Each row was made from one small tree. Brackets hold a mark, then the marks that hang from it, in alphabetical order. Every link used is in the known rows. Write each row's tree.
Known rows
[Y L]: [ -6 -13  10   3  -9  13   9   1   8 -10 -24  -6   6  19  11   4  18   7
  -1  17 -11   7  17  13]
[R G [Y L]]: [ -5 -11  -2  -8 -10   1  -6  -1  -2   0 -11 -15   3  24  -5   9  11  -3
  -1  21 -14  13  16  18]
[R [G A L N] Y]: [ -3  18 -10  -3 -14   4 -18 -28   2   3  -2   3  -7  -2 -22   8 -15 -20
   9  -6   2   6  10  -4]
[B [G A L]]: [  2   3  -4   8  -7   8   8 -17  20   1  -8   7  -6  -5   0   0  -1 -11
  -2  -4  -1  16   7   0]
[D G K Y]: [ 26  -7  -6  11 -15  19  12  -4 -13  -7   1   0   2   5  -8   1  17  11
   0  14  -1 -33   2  -2]
[M [G A L N]]: [ -5  19   6   4 -11  12 -13 -25   8  -9 -18  21  -6  -4  -6  -7  -8  -3
   6  -9   8   1  17   6]
[K [D G H [Y R]]]: [ 29 -12   3  -6 -10  20   4 -19  -3 -15  -8 -19 -10  17  27  13  36  22
  -7   7 -12 -32  -3   6]
[Y L [R G]]: [ -2  -4  16  -6  -7  -4  -1  -5   1  -7 -15 -19  -3  23  20  10  15  13
  -1   7 -18   1  16  23]
[K [D H Y]]: [ 22 -21  -6  -3 -13  20   4 -11   6 -18 -20 -12  -5  31  12   1  34  15
  -9  21 -12 -11   0   4]
[K D]: [ -1 -18   1   4 -15  19  -2   5  13   0 -27  -7   3  27  20  10  19   8
 -12  23  -6   1  17   2]
[G [L Y] N]: [-15   6  -1  14 -22  11  -9 -10   7  -2 -16   6   5  -8  -7  -1  -4 -18
  15   4   6  19  17   2]
[Y L [R [G A N]]]: [ -8  12  16  -9  -5   0  -2 -28   2  -4  -8 -10 -14   4  12  12   4   5
   4 -16 -13  -6   9  18]
[G A [L [Y R]] N]: [-24  16   6   3 -16   4  -3 -34   1  -2  -6   2 -11 -18   6  10  -5 -11
  14 -22   3  15   5   3]
[G A]: [ -7 -10  -2   6 -13  17  12  -2   9  -4 -20   1   0   8   2   7   8   2
  -9   7  -3   5   7  -3]
[G A L]: [ -7   1   1   5 -13  15   3 -14  11  -8 -17   9   0   2  -3   7  -2   1
  -1  -2   5   5   9  -7]
[L [Y R]]: [-19 -10   3   6 -20   1   8   2  -2  -1 -16 -14  -1   5  19  10  17  -1
   1  10  -8  23  10  12]
[D [G L N] K]: [ 20  19   7  16 -19  16  -5 -15  -5   1  -4  12   3 -12  -8   2  -4  -6
  16   0  11 -32  16  -5]
[G A L N]: [ -4  15   2   9 -12  17  -4 -24  12  -7 -15  13  -3  -9  -6   3  -7  -9
  10 -10   7   0  11  -9]
[D G H K [Y R]]: [ 38   3   4   1 -15   9  18 -20 -22 -18   2 -11 -11   4   9   3  35  16
   4   3  -9 -41  -7   4]
[Y L [R [G N]]]: [  0  10  18  -4  -7  -1  -8 -15   3  -7 -13 -14  -6  10  16   7  10   5
  10  -1 -17  -4  17  20]
[M [G A [L Y]]]: [-25  -3   1   3 -18   4  -6 -17   1  -3 -16  14  -1  -1  -9  -2  -5  -1
  -4  -3   9  26  11  17]
[M [G [L [Y R]] N]]: [-17  18  11   4 -18  -3 -17 -22  -3  -5 -15   6  -6  -8  11  -5   1  -8
  18  -8   1  18  20  20]
[L [Y [R [G A N]]]]: [-19   6   1  -1 -18  -4  -3 -19  -1   6  -4 -12 -13  -7   1  11  -1  -8
   3 -13  -5  12   4  12]
[L Y]: [-17 -18  -5  11 -21  10   7  11   5   1 -21  -6   8   8   0   4  13  -7
  -3  20  -3  26  12   8]
[R [G L]]: [  6  -2   1   6 -17   4 -13   1  11  -6 -16  -3   5  16  -8   3  -4   1
   2  14   0   4  18   2]
[K [D [Y R]]]: [  8 -12   1  -5  -9  16   1 -13   3 -10 -14 -16  -8  24  31  12  28  18
  -4   9 -16  -7   3   3]

Write each row's tree
[  6 -10  -1 -14  -8   8  -4 -25   2  -5  -4 -17 -18  23  17  15  14  22
 -13  -4 -14 -12  -4   8] | [K [D [Y [R [G A]]]]]
[-22  11   2   5 -18   6 -12 -27   2  -2 -14  18  -5 -11 -12  -6 -11 -12
   7 -11  11  19  14  14] | [M [G A [L Y] N]]
[-14 -10   3   1 -20  -8  -3   3  -2   4 -10 -20  -2  11   9  10   9   1
  -2  10 -10  19  12  18] | [L [Y [R G]]]
[-19   0   6   6 -20   0  -1 -10  -1  -6 -14  -6  -1   0  15   9   7  -3
  10   1  -1  24  11   8] | [G [L [Y R]]]
[  2   1  -8   0 -17   1 -17  -5   2   0  -9  -6   3  14 -14   8  -3 -11
   5  17  -2  14  17   1] | [R [G L] Y]
[ 13  13   3  10 -17  19   9 -17  -6   7   0   9  -4 -13  -9   6   3  -4
   1  -6   7 -35   5  -5] | [D [G A N] K]
[  5  17  -3  11  -7  11   1 -27  22   1  -5  11 -10 -16  -4  -5  -6 -21
  10 -12   0  10  10  -2] | [B [G A L N]]
[  7  22  10   3 -14  -1 -19 -18   6  -7 -10  -5  -6   1   8   5  -4  -3
  16  -5  -4  -4  19   3] | [Y [R [G L N]]]
[  3 -16   1   3 -21  15  -8 -13   3  -1 -14  -6   3   8   4  13  14   0
  -7  11   7  -4   7  10] | [K [D [G [L Y]] H]]
[  3 -23   3  -5  -5  22   1 -14   6 -15 -18 -10  -1  32  17   7  26  21
  -7  16 -15  -4   7  13] | [K [D [Y L]]]
[-18   8  -3   5 -20   2 -13 -23   6   5  -5   3  -4  -9 -22   4 -18 -15
   6 -10   7  15   9   6] | [R [G A [L Y] N]]
[ 29  16   5   8 -12  15   7 -21 -17  -6   8  -4 -10  -9   8   2  18   7
  15  -6  -5 -42   2  -1] | [D [G N] K [Y R]]
[ 20 -12   2  -8 -11  14   5 -20   0 -21 -16 -18 -13  27  31   7  40  19
  -5  11 -18 -13  -3   7] | [K [D H [Y R]]]
[-17 -14  -2   1 -18  19  -7 -19   5   9  -8   1   1  -2   1  22  -5   1
 -12  -4  13   0   5   4] | [K [D [G A [L Y]]]]
[ 34  -9   7   0 -11  14  19 -20 -18 -20  -1  -6  -2  13  -5  -1  32  18
   2   9  -8 -39  -3  15] | [D G H K [Y L]]
[ 32   1  -5   8 -10  24   6 -14   0 -19  -7  -3  -1  -3  -8  -4  21   1
   6   8  -4 -29   1  -3] | [D [G N] H Y]
[ 17   2   3   4 -15   7  15 -14 -15 -13  -4  -8 -10  12  14   1  27  14
   6   5 -12 -17   2   1] | [D K [Y R]]
[ 31  -4   4   8 -21  13  14  -1 -11  -6 -10  -2   1   7  -2   2  25   4
  -4  16   1 -33   5   4] | [D G H K]
[ 11   7   5   8 -13  26 -19 -16  12   2 -14   4   4   1   9  13  -1  -2
   4   3   7 -23  19  -4] | [K [D [G L N]]]
[-16  -5  -9   8 -14   3   8 -17  15   6  -3   4  -5 -12  -7   1  -3 -19
  -1  -5   2  35   4   9] | [B [G A [L Y]]]
[-12 -10  -3   7 -23  -2 -12   0   5   1 -12  -5   7  10 -14   4  -7  -7
   2  12   3  24  15  11] | [R [G [L Y]]]
[-22   8  -3   9 -19  11  -3 -24   7  -1 -10   9  -3 -15 -12   5 -10 -16
  10 -11   9  18   7  -1] | [G A [L Y] N]
[ -2   5  -1  -5 -10   3 -12 -12   0   1  -8 -11  -1  13  -8   6   7 -13
   8  12 -13   8  18  16] | [R [G N] [Y L]]
[  0  24   9  -2 -12   0 -14 -31   6  -4  -5  -1 -13  -5   3   9 -11  -2
  10 -20  -1  -6   9   1] | [Y [R [G A L N]]]
[ 15 -12   1  -2  -7  21  -1 -13  -1  -6  -6 -16  -5  14  28  17  24  21
  -7   6 -10 -25   4   2] | [K [D G [Y R]]]
[-11   5   2   3 -20  -5  -8  -6   0   5  -8 -16  -6   0   7   6   4  -9
   9   1  -9  14  13  15] | [L [Y [R [G N]]]]
[ -8   4   4   2 -12   9  -6 -16   6 -10 -21  17  -2   7  -3  -3  -3   6
  -4  -1   6   7  16   9] | [M [G A L]]
[ 16 -21  -7   4  -9  28  -1  -3   5  -5 -10  -8   3  18   9  12  20  16
 -12  17  -5 -24   5  -1] | [K [D G Y]]
